What can hang from each mark:
J893: J840
J424: J447 J886
J40: J734
J886: J135 J818
J818: J475 J840
J734: J818
J475: J447 J818
J840: J818
J135: J475 J840 J893
J672: J40

Known rows, with every way that one mark hangs from another:
(J135 (J475 J818)): [ 1.25 -2.10 -0.47  0.05 -1.25  0.30 -0.27  2.92  0.88 -1.97 -0.06 -0.29
  1.01  0.48 -1.42  0.17  1.48 -0.09 -1.66 -2.61  0.02 -0.39  1.17]
(J40 (J734 (J818 J475))): [-0.26 -1.37 -0.38  2.44 -0.93  0.31 -0.83  1.15  1.70 -2.29 -0.06 -0.22
  0.25  0.07  2.34 -0.55  0.76 -0.62  1.97  0.88  0.89  0.79  0.87]
(J818 J840): [ 1.79 -1.91  0.97 -0.06  1.08 -0.16  0.39  1.79  1.37 -1.98 -1.07 -0.61
  0.56 -1.45 -1.43 -0.09  1.41  0.25  2.19  0.04  1.68 -0.70  0.56]
(J424 J447 (J886 J135 (J818 J475))): [-1.11 -3.04  0.37  3.05  0.29 -1.48 -0.79  4.10  2.99  0.26 -1.75  0.22
  1.98 -3.35 -0.02  0.89  0.55 -1.38  0.40  1.37  1.12 -0.22  0.73]
(J886 (J135 J475 J840) J818): [ 0.82 -2.26 -0.29  0.69  0.56 -1.94  0.51  4.56  2.89 -1.43 -0.97  0.24
  1.38 -0.03 -2.39  1.50  0.63 -1.28 -2.55 -1.07  1.38 -0.23  4.07]
(J672 (J40 (J734 (J818 J475 J840)))): [ 0.43 -0.11 -0.65  2.67  0.59 -0.68 -0.70  0.45  2.91 -2.96  0.31 -1.79
  0.21 -2.35  0.75  0.68  1.78 -0.66  3.91  2.09  1.42 -0.75  1.11]
(J886 J135 (J818 J475 J840)): [-0.01 -3.83  0.90  2.75  1.22 -1.30 -2.17  2.58  2.97 -0.54 -1.89 -1.62
  1.29 -3.11 -2.04  1.19  0.60 -1.40  2.35  2.65  2.08  0.89  0.60]
(J135 (J475 J447) (J840 J818) J893): [ 0.64  1.19 -0.99 -0.64 -0.53 -0.50  1.86  5.56  1.78 -2.17 -0.64  0.63
  0.81 -3.48 -1.38  0.95 -0.11  0.07 -3.68 -2.08 -0.29 -1.35  4.76]
(J818 (J475 J447) J840): [ 1.28 -2.27  1.18  1.03  1.10 -0.86 -0.45  1.53  1.41 -0.82 -1.75 -1.66
  1.01 -6.23 -2.97 -0.32  0.35 -0.98  2.26  0.92  1.89 -0.28  0.70]
(J734 J818): [ 0.20 -1.05 -0.72  0.00 -0.03  0.37 -0.40  1.48  1.61 -2.12 -0.59  0.10
  0.21  2.05  1.50 -0.41  0.66 -0.10  0.60 -0.39  0.86  0.92  0.59]
(J135 (J475 J447 J818) J840 J893): [ 1.05 -0.11 -1.14 -0.59 -1.27 -1.05  1.67  5.23  1.47 -1.84 -0.67  0.01
  0.94 -2.84 -1.33  0.48 -0.49 -0.03 -2.91 -3.61 -1.21 -0.87  4.68]
(J475 (J818 J840)): [ 1.03 -2.23  0.63  0.30 -0.54  0.32 -0.65  1.92  1.18 -1.86 -0.42 -0.87
  0.77 -0.96 -1.51  0.27  1.51  0.51  2.40 -1.11  0.41 -0.74 -0.01]
(J135 (J893 (J840 (J818 (J475 J447))))): [-1.37  0.61  0.38  0.79  0.12 -0.20 -0.53  3.96  1.38 -1.79 -0.96 -1.78
  1.21 -7.46 -1.02  0.43 -0.12  0.07  0.01 -0.63 -0.65  0.31  1.39]
(J672 (J40 (J734 (J818 (J475 J447) J840)))): [-0.24  0.64 -0.90  2.42  0.65 -1.19 -0.33  0.10  2.53 -1.98  0.08 -1.95
  0.48 -4.89 -0.69  0.66  0.95 -0.95  3.26  1.28  1.48 -0.32  1.84]
(J734 (J818 J840)): [ 1.12 -1.55  0.15 -0.05  0.83 -0.18 -0.97  1.17  2.09 -2.01 -0.58 -0.21
  0.08  0.66  0.31 -0.31  1.25 -0.18  2.39  0.74  1.33 -0.19  0.70]
(J840 (J818 (J475 J447))): [-0.86 -0.57  0.10  1.22 -0.71  0.75 -0.93  2.24  1.04 -1.13 -0.94 -1.14
  1.20 -4.48 -1.83  0.25  0.25 -0.51 -0.28  0.36  1.03  0.37  0.15]
(J886 J818): [ 0.02 -1.73 -0.66  0.98  0.47  0.86  0.05  2.37  1.99 -2.22 -0.68  0.16
  0.96  0.90  1.14  0.58  1.20  0.50 -0.42 -0.61  1.19  1.15  0.47]
(J424 (J886 (J135 J475 J840) J818)): [ 0.62 -1.89 -0.31  1.50  0.77 -2.00  1.62  5.17  3.56 -1.41 -0.44  0.77
  1.77  0.00 -1.67  1.53  1.60 -1.01 -2.15 -0.62  0.95 -1.77  4.69]
(J135 (J475 J447) J893): [ 1.23 -0.40 -1.20 -0.48  0.32 -0.73  1.74  4.23  1.04 -1.75 -1.38  0.06
  0.74 -3.24 -0.73  0.12 -0.42 -0.04 -2.66 -2.16  0.38  0.39  3.32]
(J818 J475 J840): [ 1.81 -3.05  1.45  1.24  0.98 -0.42 -0.77  1.83  1.79 -1.75 -1.69 -1.60
  0.72 -3.69 -1.70 -0.29  1.13 -0.71  2.81  1.64  1.85 -0.60 -0.02]
(J40 (J734 J818)): [-0.26 -0.26 -0.88  1.05 -0.84  0.45  0.49  1.22  1.34 -2.64  0.51  0.72
  0.07  2.16  2.53 -0.28  1.05  0.25  1.26 -0.83  0.78  0.54  1.45]

Rows:
[-0.68 -0.06  0.67  1.05  0.03  0.29 -0.90  4.28  1.73 -2.72 -0.79 -1.61
  0.92 -4.79  0.50  0.47  0.66  0.26  0.61  0.00 -0.68 -0.01  0.79]
(J135 (J893 (J840 (J818 J475))))
[ 0.62 -1.42 -1.13  0.75  0.42 -2.03  1.17  6.05  3.23 -1.81 -1.44  0.40
  1.03 -0.49 -0.28  1.70 -0.36 -0.71 -2.93 -0.75  0.23  0.20  5.06]
(J886 (J135 J475 J840 J893) J818)
[-0.62 -3.20  0.61  2.46  1.26 -1.79 -1.81  2.36  2.61  0.39 -1.99 -1.77
  1.56 -5.88 -3.48  1.10 -0.23 -1.70  1.83  1.84  2.20  1.20  1.18]
(J886 J135 (J818 (J475 J447) J840))
[ 0.16 -0.65 -0.93 -0.30 -1.29 -2.52  1.28  5.78  1.47 -0.60 -1.27 -0.56
  1.26 -3.46 -3.10  1.18 -1.32 -0.85 -2.87 -3.00 -0.96 -0.36  5.01]
(J886 (J135 (J475 J447 J818) J840 J893))
[-1.15 -1.26 -0.66  2.06  0.30 -2.14  0.38  5.02  3.00 -0.51 -2.38 -1.14
  1.34 -5.29 -0.49  1.35 -1.92 -1.22 -0.89  0.79  0.35  1.44  3.86]
(J886 (J135 J840 J893) (J818 (J475 J447)))
[-1.16 -0.66  0.74  1.14 -0.88 -1.54 -0.14  3.65  1.63 -0.19 -1.60 -1.39
  1.51 -5.37 -4.24  1.08 -0.79 -1.65 -0.41  0.55  1.13 -0.32  2.51]
(J886 (J135 (J840 (J818 (J475 J447)))))
[-0.18 -1.53 -0.47  0.59  1.51 -2.12 -0.28  5.48  2.75 -1.76 -0.99 -0.66
  1.38 -2.56 -0.81  1.53  0.34 -0.53 -1.91 -1.69 -0.14  0.98  3.39]
(J886 (J135 J475 (J893 J840)) J818)
[ 0.36 -1.46  0.33 -0.02 -0.47 -0.11 -0.32  1.77  0.80 -0.89 -0.58 -1.14
  1.01 -3.59 -2.78  0.14  0.71  0.17  1.71 -1.85  0.56 -0.40  0.61]
(J475 J447 (J818 J840))
[-0.23  1.16 -0.34 -0.82  0.34 -0.57  0.49  4.87  1.33 -2.19 -0.20 -0.46
  1.12 -5.49 -2.03  0.77  0.61  0.34 -2.52 -3.07 -0.68 -0.60  3.25]
(J135 (J475 J447) (J893 (J840 J818)))
[ 1.32 -0.81  0.10  0.01  0.01 -3.26  2.88  7.19  2.59 -0.76 -1.81  1.54
  1.32 -3.11 -0.79  0.88 -0.07 -0.92 -2.40 -1.38 -0.17 -2.77  5.22]
(J424 J447 (J886 (J135 J475 J840 J893)))
[-1.16 -2.97 -0.03  3.52  0.56 -0.83 -0.48  3.42  3.08 -0.60 -1.37 -0.78
  1.81 -1.53 -0.11  1.04  0.95 -1.12  0.74  1.98  1.17  0.36  1.07]
(J424 (J886 J135 (J818 J475)))
[-0.34 -1.77 -0.02  0.84  0.22 -1.39  0.65  3.79  2.54 -1.32 -1.35 -0.12
  1.28 -0.08 -1.09  1.38  0.11 -0.64 -0.54 -0.45  1.34  0.51  2.83]
(J886 (J135 J840) J818)
[ 1.28 -1.08 -0.72 -0.20 -0.29 -0.77  0.19  4.02  1.50 -1.34 -0.73 -0.56
  0.77 -4.12 -1.87  0.46  0.26  0.11 -0.82 -2.01 -0.55 -0.74  2.86]
(J135 (J475 J447 (J818 J840)) J893)
[ 0.87 -2.50 -0.65  1.16  1.45 -1.76 -0.34  4.84  3.25 -1.35 -1.54 -0.15
  0.88 -1.62 -0.96  1.67  0.29 -0.52 -0.67  0.74  0.99  0.21  3.29]
(J886 (J135 J475 J893) (J818 J840))
[-1.17 -2.01 -0.07  1.61  0.26 -1.23  0.46  4.13  2.55 -0.06 -1.25  1.10
  1.79 -1.13  0.19  1.11  0.75 -0.37 -0.38 -0.39  1.04 -0.37  1.10]
(J424 J447 (J886 J135 J818))
[-0.65 -0.78 -1.42  1.01 -1.02 -1.80  1.31  5.43  1.57 -0.10 -0.79 -0.27
  1.64 -2.95 -1.80  1.09 -0.25 -0.34 -2.24 -2.23 -1.11 -0.64  3.68]
(J424 (J886 (J135 (J475 J447 J818) J893)))
[ 1.04 -0.04 -0.12 -1.02  1.26 -1.62  1.36  4.46  1.10 -1.96 -0.91 -0.73
  1.09 -5.81 -1.93  0.07  0.19 -0.05 -2.05 -3.38 -0.26 -0.08  3.62]
(J135 (J475 J447) (J893 J840))
[ 0.08 -0.28  0.35  0.36 -0.12 -2.68  3.04  6.30  2.28 -0.64 -2.08  1.18
  1.20 -3.01  0.47  0.72 -0.63 -0.28 -0.43 -0.99 -0.26 -1.94  4.05]
(J424 J447 (J886 (J135 J840 J893)))
[-0.19 -2.55  0.21  2.75  0.44 -0.06 -0.47  3.62  2.92 -0.97 -1.15  0.76
  1.63 -3.00  1.75  0.19  1.47 -0.54  0.25  0.87  0.79 -0.70  0.19]
(J424 J447 (J886 (J818 J475)))
[-0.16 -1.42 -0.28  1.25  0.36  0.28  0.74  3.68  2.52 -1.33 -0.67  1.67
  1.46 -0.73  2.06  0.53  1.72  0.45 -0.43 -0.92  0.75 -0.88  0.78]
(J424 J447 (J886 J818))
[ 1.81 -1.64 -0.09 -0.41 -1.34 -0.53  0.72  3.99  1.49 -2.26 -0.04 -0.04
  1.02 -0.05 -1.98  0.32  1.28 -0.37 -1.94 -3.07 -0.28 -1.61  3.13]
(J135 (J475 J818) J840)
